Every row comes from one small tree of marks. The marks that hang from a mark follow it in brackets, in the order of their numbers. Every link used is in the known rows. Which tree was each row made from?
Known rows
k483(k904(k617)): [ 24 -21 -17  -4   2   6  14  -3  -5  -7  -6  -6  -7   3   3  10 -10  -7
  19]
k617(k904): [ -1  -5 -13  17  16  24  11 -10 -21  -8   5   6 -13  12  -6 -13 -12 -26
   3]
k734(k483 k924): [-13 -15  10  33  21  -7   5   0 -30 -46   7  -7  -8  32   1 -39 -10 -16
  -4]
k617(k904(k483(k734))): [ 14 -12 -10  31   2  11   3   3 -16  -7  -7   0 -19  13   6 -32 -12 -16
 -18]
k904(k483(k734(k310)) k617): [ 31  -3  -5  21  -5 -24  -3   8  -8 -21 -22 -13 -14  56  12 -27  -4 -16
   2]
k726(k924(k734)): [-34  -6   9  -2  16  19   6   7 -31 -11  14   7  -7  -2   2  -4   1 -16
  11]
k734(k310): [  3  20  -5  17  17   3   3  -9 -29 -28  -3  -8 -10  44  -6  -7  -4 -23
  26]
k310(k734(k483(k904) k924(k726))): [ -3 -29   4  26   5  -5   1   6  -2 -29   1 -15 -12  -2  -5   4   6  -3
  21]
k726(k924(k734(k310))): [-37   1   7   8  20  12   0   9 -31 -33  10   4 -10  32   2  -3   5 -26
  24]
k483(k734(k310 k924(k726)) k904): [  1  -4 -13  36  11   0  -2  21  -7 -24  -4  -5 -17   2  11 -21   0  -4
  26]
k310(k734(k483)): [ -9  -4  -4  13   6 -14  -3 -21 -22 -30   1 -19  -7  36  -7  -4   4 -12
  16]
k726(k924(k483(k904) k734)): [-29   2   2 -19  15  24  16  28 -30   9   8  12   6 -18  -3  23  -2   1
  16]
k924(k483(k904(k617)) k726): [ 22   3 -14 -13   1   8  27  21   5  31 -11   4   6 -18  -6  26  -5  -5
  33]
k904(k483(k734(k924)) k617): [ 38 -25  12  24  -3 -17  -1  19 -11 -20 -14  -8 -10  30  17 -55  -9  -1
 -29]
k924(k483): [  6  31  -4  -7  14   6  17   7 -34  15   0  -1   7  16 -12  -3  -9 -10
  15]
k924(k734): [-17  12  11   0   5  13   5   1 -28 -20   5   5  -7   0   2 -17  -3  -1
  10]
k904(k483 k617): [ 47  -8  12   2  -5  -4  11   7  -7  -7 -17  -9  -5  29  -2  -8 -11 -18
  -6]
k483(k734(k924) k904(k617)): [ 17 -34 -16  19   3  -9   3  11  -7 -16  -4  -3 -13   7  20 -37  -7   7
  -3]
k726(k924(k734(k483(k904)))): [-54 -35  -9   8  16  12   4   5 -21 -35  11   0 -11  -1   6   7  -4 -14
  15]
k924(k483 k734): [-16  31  15 -12   8   8  15  16 -35   5   1  10   9   4  -5 -10  -2   5
  11]

Which tree is each row?
[ 16 -26 -33   7  -1  -7   4  -5  -3  -4  -9  -5 -14   1  17  -6  -6   7
  14]
k483(k734 k904(k617))
[ 10  -3 -11  37   6   5  -6   6 -17 -25 -13  -2 -20  42   4 -32  -8 -23
  -4]
k617(k904(k483(k734(k310))))
[ 16 -17 -33  18   3 -15   0  -3  -6 -23 -12  -8 -17  35  16  -5  -3  -5
  26]
k483(k734(k310) k904(k617))
[ -5 -17  13  27  11 -16  -3  -6 -24 -44   5 -16  -7  42  -2 -28   4 -11
   0]
k310(k734(k483 k924))
[  1 -32 -23  12   6 -10  10  -7  -5 -30  -7 -12 -11  19   4   5 -11 -11
  18]
k734(k483(k904(k617)))
[-14 -21   0 -22   6  10  19  30 -15  15   2  13   8  -9   3  25  -2  -6
  17]
k726(k924(k483(k904(k617)) k734))
[ -2  27 -31  12   8  -3  11  21  -8  17 -10   0  -5  -1   1  10   1  -1
  42]
k924(k483(k734(k310) k904) k726)
[ -2  26 -16   5   7   0  15  14 -17  35  -3   3   2 -12   0 -15   3  -1
  22]
k924(k483(k734) k726)
[ 25   0   4   9  14 -10  13  28 -17 -18 -11   3   5  42  -4  -2 -11 -10
  16]
k734(k310 k924(k483(k904(k617))))
[-53 -23  -9  20  19   2  -2   8 -24 -55   7  -1 -14  29   3  12  -2 -21
  28]
k726(k924(k734(k310 k483(k904))))
[ -8  10   0  40  13  -7  -3  16 -15 -22   0  -3 -16  21  11 -43   4 -13
  17]
k483(k734(k310 k924(k726)))
[  7 -44  -4  22  13 -12   8   8  -8 -45  -3  -7 -10  26  11 -19 -13  -9
   0]
k734(k483(k904(k617)) k924)
[-24  45  16  -2   8   5  15  28 -19   3  -4  11   6   7  -8   0   6 -12
  36]
k924(k483 k726 k734(k310))
[ 35 -14  -3  10  -9 -17   2   6  -7  -3 -18 -10 -11  27  13 -31  -8  -4
  -9]
k904(k483(k734) k617)
[ 14  -4 -31  -4   1 -13  14  13  -9  22 -11   0   0   4  10  -1  -7  12
  14]
k924(k483(k734 k904(k617)))
[ -1  10   1 -11   1  -6  13  26 -16 -13 -12  10   4  26   2  12  -4   0
  29]
k924(k483(k904(k617)) k734(k310))
[ 19   6  11   0   3   5  13  29  -9  18  -1  -5   8 -20 -13  18   7   7
  22]
k310(k734(k924(k483(k904) k726)))
[-12  39 -17  16  12 -10   8  18 -17  18  -8   1  -1  16  -1 -14   4 -10
  37]
k924(k483(k734(k310)) k726)
[-41 -12  -6  14   2  10  11  10  -4 -27   0   2 -14 -26   5   5  -1   0
  27]
k924(k726 k734(k483(k904)))
[-20   5 -33   8  23   1   5  18 -29   5   1  -1  -3  24   2  13  -4 -12
  29]
k726(k924(k483(k734(k310) k904)))
